What can hang from each mark
j374: j263 j748
j263: j24 j321 j374
j24: j64 j305 j748
j748: j24 j374
j64: j24 j374
j321: j64 j263

Each row was made from one small tree. The marks that hang from a mark follow it in brackets, in the order of their numbers. Every link used is in the known rows. Write each row's tree.
Known rows
j263[j24[j305 j748] j321]: [-0.67 -0.28 -2.28  2.34  4.43  0.72 -0.33  1.05 -0.46 -3.33  0.57  2.33
  1.02 -0.89  0.03 -0.96  0.89 -0.17  1.20 -0.02  0.37  0.80  0.60 -0.41]
j748[j24[j64]]: [-0.70 -1.34 -0.12  1.29  2.42  0.30 -0.48  1.50  0.12 -0.84 -0.31  1.15
 -1.35  1.59  0.53 -0.54 -0.93  1.29 -1.06 -1.32  0.84  0.16 -0.17  1.48]
j321[j64[j374] j263[j24]]: [ 0.04 -0.99  1.28  3.14  0.62  1.90  0.35  0.58  1.90 -4.71  0.67  2.11
 -1.32  0.74  3.84 -0.54  0.00 -0.75  1.05 -3.51 -0.14 -1.19  0.66  3.76]
j374[j263[j321] j748]: [ 0.03 -0.93  1.06  1.48  2.96  0.46 -0.88  2.44  0.25 -2.03  0.33  0.84
  0.64 -0.04 -2.21 -1.81  0.22  1.02  0.09  2.03 -1.20  0.33 -0.43  2.18]
j24[j305 j748]: [-0.73 -0.28 -1.42  0.57  2.88  0.04  0.01 -1.13 -0.88  0.28 -0.42  0.34
  1.14 -1.34 -0.72 -0.20  0.68  0.05  0.44 -0.51  1.49  0.91  0.12 -1.89]
j64[j24[j305] j374]: [ 0.04  1.04  1.07  2.39  3.51  1.51  0.19 -0.65 -1.15 -2.19 -2.04  1.66
 -1.98 -0.89  1.68  0.31 -0.15 -0.93  0.52 -2.48  2.67 -0.37 -0.74 -2.12]
j24[j64 j748]: [-0.61 -0.36 -1.95  1.15  3.63 -1.74 -0.68 -0.39 -0.65  0.40 -0.01 -0.03
  0.65 -0.40 -2.40 -0.97 -0.48  0.98 -0.08 -0.86  1.63  0.55  0.42  0.16]
j64[j374[j263[j24[j305]] j748]]: [ 0.16 -2.34  2.08  3.52  6.05  1.14  0.18  1.45  0.28 -3.33 -0.80  2.49
 -1.81 -0.55  2.89 -0.34  0.92  1.34  0.61 -1.77  0.75 -0.51 -0.45  0.90]
j321[j64[j24 j374[j263]]]: [-0.09  0.14  2.68  3.22  2.76  1.78  0.75  0.46  0.05 -3.75 -1.48  1.25
 -3.29  2.24 -1.37 -1.02 -1.01 -1.12 -0.05 -2.00  1.60 -1.37 -0.60  1.32]
j374[j263[j24[j64]] j748]: [ 0.04 -3.08  0.50  2.75  5.22 -0.40 -0.51  2.28  0.13 -3.07  0.50  1.49
 -0.60  2.07  0.14 -1.38  0.18  2.21 -0.24 -1.02  0.08 -0.25  0.05  2.66]
j748[j374]: [-0.27  0.45  0.61  0.07 -0.38 -0.50  0.72  1.29  0.02  0.36 -0.86 -0.67
 -0.78 -1.63  2.25 -0.05 -0.65  1.52 -0.34 -0.25 -0.22 -0.58 -0.30  0.34]
j374[j263]: [-0.11 -1.01  0.75  1.21  1.57  1.05  0.34  0.74 -0.14 -1.38 -0.31  0.45
 -0.67  0.41 -1.88 -0.41  0.19  0.60 -0.57  0.38 -0.43  0.39 -0.35  0.72]
j748[j24 j374]: [-0.68  0.02  1.43  0.49 -0.19  0.73  0.80  2.43  0.37  0.68 -1.87 -0.30
 -2.76  0.39  2.74 -0.09 -0.90  2.75 -0.95 -0.37 -0.60 -0.94 -0.69  1.02]
j748[j24[j64] j374[j263]]: [-1.03 -1.74  1.49  2.82  3.34  0.54  0.45  3.40  0.04 -1.42 -1.67  1.23
 -2.59  0.75  0.43 -1.01 -1.21  3.63 -1.97 -1.19  0.07 -0.30 -0.81  2.59]
j374[j263[j321]]: [-0.25 -0.16  0.15  1.77  1.64  1.51 -0.28  1.77  0.03 -3.19  0.51  1.75
  0.37 -0.37 -3.17 -1.22 -0.15 -0.26 -0.34  2.02 -0.99  0.89 -0.22  1.50]
j64[j374[j748]]: [ 0.53  0.09  1.79  0.84  2.35 -0.87 -0.82  0.22  0.30  0.31 -0.99  0.13
 -1.54 -1.16  2.33 -0.30 -0.42  0.99  0.55 -0.56  0.69 -1.06 -0.47  0.66]
j263[j24[j748[j374]] j321[j64]]: [-0.82  0.34 -0.65  2.07  1.85  0.10  0.59  2.51  0.77 -3.30 -0.09  0.36
 -0.78  0.24  0.74 -1.93 -0.93  0.25  0.80 -0.20 -0.76 -1.15  0.60  2.62]
j748[j374[j263]]: [-0.37 -0.42  1.92  1.13  0.95  0.10  0.98  1.82 -0.10 -0.90 -1.09  0.02
 -1.39 -0.74 -0.45 -0.45 -0.42  2.14 -0.99 -0.12 -0.75 -0.23 -0.57  1.10]
j64[j24]: [ 0.15  0.93  0.74  0.72  1.07  0.41 -0.19  0.15 -0.68 -1.32 -1.26  0.19
 -1.22  0.80 -0.08 -0.20 -0.28 -0.36  0.20 -0.61  0.70 -0.45 -0.39 -1.15]
j263[j321 j374[j748]]: [ 0.41  0.02  0.22  1.55  2.72  1.24 -1.81  2.92 -0.35 -0.84  0.09 -0.04
  1.83 -2.40  0.20 -0.94  0.08  0.83  1.20  0.92 -1.31 -0.78  0.13  0.88]
j64[j374[j263[j24[j305]]]]: [-0.14 -1.59  1.24  3.91  5.00  1.85  0.94  0.97 -0.37 -4.54 -0.38  3.23
 -1.93 -0.07  1.98  0.28  0.84  0.23  0.19 -2.37  0.75 -0.02 -0.39  0.57]
j263[j24 j374]: [ 0.43 -0.90 -0.04  1.99  2.16  1.63  0.00  2.35 -0.31 -2.00  0.09  0.67
  0.40  0.03  2.33  0.46  0.72  0.48  1.22 -2.15 -1.32 -1.07  0.41 -0.01]
j263[j24 j321]: [-0.04  0.17 -0.86  1.71  1.17  0.86 -0.24  1.84  0.36 -4.14  1.24  2.02
  0.82  0.51  0.80 -0.70  0.17 -0.77  0.73  0.75 -1.22 -0.04  0.42  1.24]
j64[j374]: [ 0.19  0.82  0.79  1.12  0.93 -0.15 -0.03 -0.16  0.18 -0.54 -0.80  0.78
 -1.43 -1.28  1.02  0.16 -0.60 -0.14  0.29 -0.69  0.64 -0.66 -0.19  0.13]
j263[j321]: [-0.13  0.74 -0.82  0.59  0.46  0.58 -0.53  1.16  0.02 -1.57  0.51  1.11
  0.81 -0.77 -0.87 -0.69 -0.24 -0.81  0.20  1.43 -0.63  0.32  0.07  0.83]

Write each row's tree
[-0.22 -2.43  1.81  2.89  2.99  4.07 -0.82  2.50  0.27 -1.11 -0.57  0.96
  0.63 -2.01  2.79 -0.40  0.94  2.83  1.00 -3.15 -0.60 -0.23 -0.04  0.97]  j321[j263[j374[j748[j24[j305]]]]]
[-1.10 -0.72  1.32  0.95  1.57  1.78  1.15  2.02 -0.27 -0.46 -1.93  0.85
 -2.01 -0.68  3.79  0.16 -0.35  2.67 -1.05 -1.67  0.48 -0.27 -0.72 -0.14]  j748[j24[j305] j374]
[-0.19 -2.14 -0.48  2.72  1.72  0.70 -0.63  0.99  1.02 -4.04  1.62  2.09
  0.79  0.28  2.16 -0.78  0.23  0.76  0.58 -3.23 -0.28  0.50  0.80  3.06]  j321[j263[j24[j64]]]
[-0.39  1.43  0.44  2.70  5.66  0.44 -0.17 -1.29 -1.40 -1.48 -2.37  1.45
 -1.83 -1.46 -0.14 -0.19 -0.02 -0.38  0.92 -1.95  2.99 -0.06 -0.51 -2.46]  j64[j24[j305 j748] j374]
[ 0.10 -0.25 -1.06  2.36  4.13  0.29 -0.51  1.69 -0.78 -0.85 -0.06  0.20
  1.00  0.00 -0.15 -0.23  0.70  1.05  1.81 -1.84 -0.68 -0.89  0.70 -0.35]  j263[j24[j748] j374]
[-0.84 -3.92  1.19  3.13  6.05  1.15 -0.42  2.32 -0.29 -1.82 -0.98  1.90
 -1.60  1.50  0.35 -1.16 -0.06  3.03 -1.19 -2.05  1.20  0.59 -0.75  1.63]  j374[j263 j748[j24[j64 j305]]]
[ 0.18  1.58  1.41  3.66  4.56  1.59 -0.49  1.46 -0.50 -4.54 -1.28  2.83
 -1.98 -0.77 -2.20 -1.17 -0.92 -0.87  0.32  0.75  0.67 -0.24 -0.93  0.69]  j64[j24 j374[j263[j321]]]
[ 0.36  0.85  2.42  2.89  3.78  1.12 -0.02  0.45 -0.73 -2.68 -1.85  1.53
 -2.74  0.23 -1.29 -0.43 -0.51  0.13  0.05 -1.03  1.22 -0.78 -1.06 -0.04]  j64[j24 j374[j263]]
[-0.17 -0.68 -1.08  3.35  3.51  3.02 -0.30  2.68 -0.78 -4.57  0.77  2.71
  1.99 -1.81  2.16 -0.05  0.82 -0.39  1.51 -1.27 -1.00 -0.01  0.57 -0.28]  j263[j24[j305] j321 j374]
[-0.15 -0.17 -0.24  1.98  0.80  2.66 -0.15  2.25 -0.03 -2.70  1.02  0.48
  1.35 -0.60 -0.67 -0.95 -0.59 -1.35  1.14 -0.20 -1.05 -0.87  0.66  1.62]  j263[j321[j64] j374]
[-0.43 -2.04  0.79  1.05  3.16 -0.36 -1.17  2.35  0.24  0.13 -0.55  0.39
 -1.45  1.59  1.06 -1.09 -0.86  2.74 -0.69 -1.23  0.72 -0.53 -0.38  1.97]  j374[j748[j24[j64]]]
[-0.16 -1.37  2.97  2.38  0.99  2.16 -0.48  1.57  2.21 -1.83 -0.88  1.09
 -2.59  1.07  3.31 -1.35 -0.64  1.42  0.33 -3.02  0.33 -1.67 -0.34  4.34]  j321[j64[j374[j748[j24]]] j263]
[-0.21  0.68 -1.85  1.91  3.12 -0.57 -0.74  1.23  0.04 -2.56  0.72  1.55
  1.13  0.21 -1.20 -1.34  0.23 -0.14  1.21  1.21 -0.72  0.04  0.57  0.85]  j263[j24[j748] j321]
[-0.95 -2.68 -1.24  3.76  7.01  0.13  0.21  0.61 -1.05 -3.45  0.36  2.47
  0.33  1.24 -1.12 -1.01  0.83  1.29  0.11 -2.50  1.69  1.11  0.42  0.54]  j374[j263[j24[j64 j305 j748]]]
[-0.73 -0.04  0.06  2.15  2.14  2.75  0.37  0.57 -0.59 -4.69 -0.26  1.89
 -0.52  0.76 -0.10 -1.17 -0.52 -2.70  0.46 -0.98  1.50  0.05  0.02  0.14]  j263[j321[j64[j24[j305]]]]
[-0.90 -0.28 -0.24  1.58  3.73  1.07  0.75 -1.32 -0.91 -1.89 -1.11  0.11
 -1.25  1.72 -1.03 -1.17 -0.05 -1.43  0.84 -2.26  2.63 -0.35  0.13 -1.34]  j321[j64[j24[j305 j748]]]
[-0.13 -1.66  0.46  2.19  5.22 -0.27 -0.69  0.51 -0.63 -1.85 -0.52  1.58
 -0.90 -1.88  2.86 -0.23 -0.35  0.97 -0.02 -2.31  2.81 -0.15 -0.19  0.28]  j24[j64[j374[j748]] j305]
[-0.25  1.36  0.86  2.33  3.70  0.30  0.03 -1.17 -0.38 -1.32 -1.76  0.27
 -2.54  1.47 -1.07 -1.08 -1.11 -1.25  0.93 -2.11  2.63 -1.62 -0.28 -0.01]  j321[j64[j24[j748] j374]]
[-1.46 -2.51  1.37  3.22  4.15  2.08  1.02  2.65 -0.67 -2.01 -1.59  2.05
 -2.31 -0.05  1.44 -0.70 -0.51  3.35 -1.90 -2.22  1.07  0.43 -0.80  1.34]  j748[j24[j64 j305] j374[j263]]
[-0.90 -0.95 -1.76  2.43  3.66  1.43  0.49  0.72  0.21 -4.63  1.26  1.87
  0.80  0.97  0.43 -1.39  0.40 -1.73  1.30 -0.90  0.67  0.12  0.86  1.07]  j263[j24[j305 j748] j321[j64]]
[-1.06 -1.17 -2.37  1.72  5.04 -0.70 -0.44 -0.92 -1.15 -0.18  0.17  0.83
  1.30 -1.20 -1.01 -0.71  0.08  0.57  0.09 -1.39  2.55  1.21  0.38 -0.93]  j24[j64 j305 j748]
[-0.50 -0.41  0.47  2.57  3.41  0.04 -0.42  1.53  0.27 -1.29 -1.17  2.00
 -2.54  0.62  1.27 -0.21 -1.30  1.25 -0.89 -2.30  1.56 -0.61 -0.43  1.68]  j748[j24[j64[j374]]]
[-0.46 -1.04 -0.45  2.61  4.38  0.23 -0.10 -0.37 -0.62 -1.98 -0.22  2.32
 -0.77 -2.08  1.84  0.26 -0.52 -0.12 -0.30 -3.02  2.63  0.41 -0.04 -0.12]  j24[j64[j374] j305]
[-0.58 -0.78  0.88  1.41  1.64  2.46  0.96 -0.50 -0.60 -3.16 -0.56  0.73
 -1.66  2.00  0.53 -0.51 -0.13 -2.31  0.35 -2.98  2.09 -0.25 -0.12 -0.72]  j321[j64[j24[j305]]]
[ 0.10 -0.93  0.27  1.38  1.92  2.08 -1.04  2.74  0.39 -2.17  0.57 -0.18
  1.25 -0.37 -0.11 -1.38 -0.56 -0.11  1.15  0.03 -1.12 -1.27  0.51  2.24]  j263[j321[j64] j374[j748]]
[-0.07 -0.29  1.58  1.75 -0.81  1.90  0.18 -0.40  1.57 -2.61  0.43  1.19
 -1.09 -0.89  2.11 -0.60 -0.70 -0.80  0.48 -2.78  0.32 -0.80  0.38  2.99]  j321[j64[j374] j263]
[-0.53 -2.06  1.47  0.77  3.15  1.37 -0.16  1.61 -0.04 -0.01 -1.09  0.72
 -1.22  0.38  2.40 -0.31  0.41  2.32 -0.32 -1.05  0.77 -0.19 -0.54  0.12]  j374[j748[j24[j305]]]
[-0.72 -0.60 -1.29  1.93  3.99 -1.97  0.25  1.93 -0.44 -1.17 -0.51  0.16
 -0.78 -0.70  1.43 -1.00 -0.57  2.47 -0.01 -1.72  0.76 -0.57  0.48  1.27]  j263[j24[j64 j748[j374]]]
[-0.97 -2.05  1.33  4.50  6.23  2.07  0.40  1.57 -0.43 -3.45 -1.30  3.57
 -2.81  0.38  0.76 -0.24 -0.62  1.79 -1.16 -3.14  2.07  0.34 -0.75  1.29]  j748[j24[j64[j374[j263]] j305]]
[-0.47  0.43  1.03  1.70  1.36  1.08  0.34  2.81  0.14 -2.37 -0.42  1.11
 -0.35 -1.98 -1.05 -1.27 -0.79  1.37 -0.73  1.86 -1.06  0.25 -0.56  1.72]  j748[j374[j263[j321]]]
[-0.69 -2.23  0.88  2.98  5.19  0.47 -1.24  3.81  0.58 -2.71 -0.10  2.24
 -0.83  1.04 -1.51 -2.25 -0.73  2.53 -0.91  0.53 -0.18  0.32 -0.65  3.37]  j374[j263[j321] j748[j24[j64]]]
[-0.85 -1.18  0.24  3.08  4.69  1.38  0.00  0.84 -0.22 -1.96 -1.26  2.85
 -2.65 -0.47  2.95  0.03 -0.76  1.37 -0.94 -3.24  2.45  0.15 -0.41  0.77]  j748[j24[j64[j374] j305]]
[-0.11 -1.34  1.10  1.97 -0.78  3.15 -0.12  0.87  0.79 -2.01  0.63 -0.25
  1.21 -0.43  0.37 -0.45 -0.07 -0.35  1.27 -3.18 -1.01 -0.78  0.87  2.37]  j321[j64 j263[j374]]
[-0.09 -2.36  0.68  1.97  4.83  1.17 -1.37  3.59 -0.42  0.03 -0.90  0.31
 -0.34  0.33  1.39 -0.77 -0.53  3.29 -0.03 -2.35 -0.08 -1.21 -0.16  1.30]  j263[j374[j748[j24[j64]]]]
[-1.16 -2.23 -0.48  1.89  3.65  1.28  0.22  0.88 -0.46 -1.68 -0.44  1.90
 -0.87  0.85  1.95 -0.22 -0.27  1.13 -0.93 -2.52  1.75  0.66 -0.11  0.65]  j748[j24[j64 j305]]
[-0.42  0.64  1.28  3.71  7.13  1.24  0.14 -0.96 -1.58 -2.88 -2.40  1.93
 -2.15 -0.66 -2.00 -0.67  0.15  0.25  0.49 -1.59  2.94  0.17 -0.85 -1.74]  j64[j24[j305 j748] j374[j263]]
[-0.10  0.24  0.25  3.06  1.51  1.04  0.17  1.65  1.12 -5.30  0.72  2.55
 -1.34  1.02  2.07 -0.79 -0.93 -2.20  0.85 -1.26 -0.14 -1.44  0.46  2.87]  j263[j24 j321[j64[j374]]]
[-0.80  1.13  0.24  1.16  4.10  0.23  0.60 -0.03 -1.77 -0.32 -2.44 -0.44
 -1.41 -1.61  0.31 -0.49 -0.11  1.26  0.43 -1.50  2.08 -0.18 -0.41 -2.40]  j64[j24[j305 j748[j374]]]
[ 0.57 -1.31  1.53  1.47  1.28  1.87 -1.64  1.76  0.37 -0.46  0.35 -0.55
  1.78 -2.89  1.55 -0.50  0.60  1.99  1.46 -1.91 -1.29 -0.63  0.40  1.55]  j321[j263[j374[j748]]]
[-0.23 -1.17  1.66  2.25  1.80  0.42  1.31  2.92  0.13 -2.98 -0.70  0.74
 -1.85  0.59  2.04 -0.40  0.14  2.33 -0.48 -0.79 -1.22 -0.62 -0.32  1.87]  j748[j374[j263[j24]]]
[-0.64 -3.05 -0.22  3.67  5.35  1.16  0.62  1.52 -0.46 -5.04  0.86  3.12
 -0.44  0.95  0.89 -0.39  0.70  0.84 -0.44 -2.83  1.28  0.94  0.40  1.12]  j374[j263[j24[j64 j305]]]
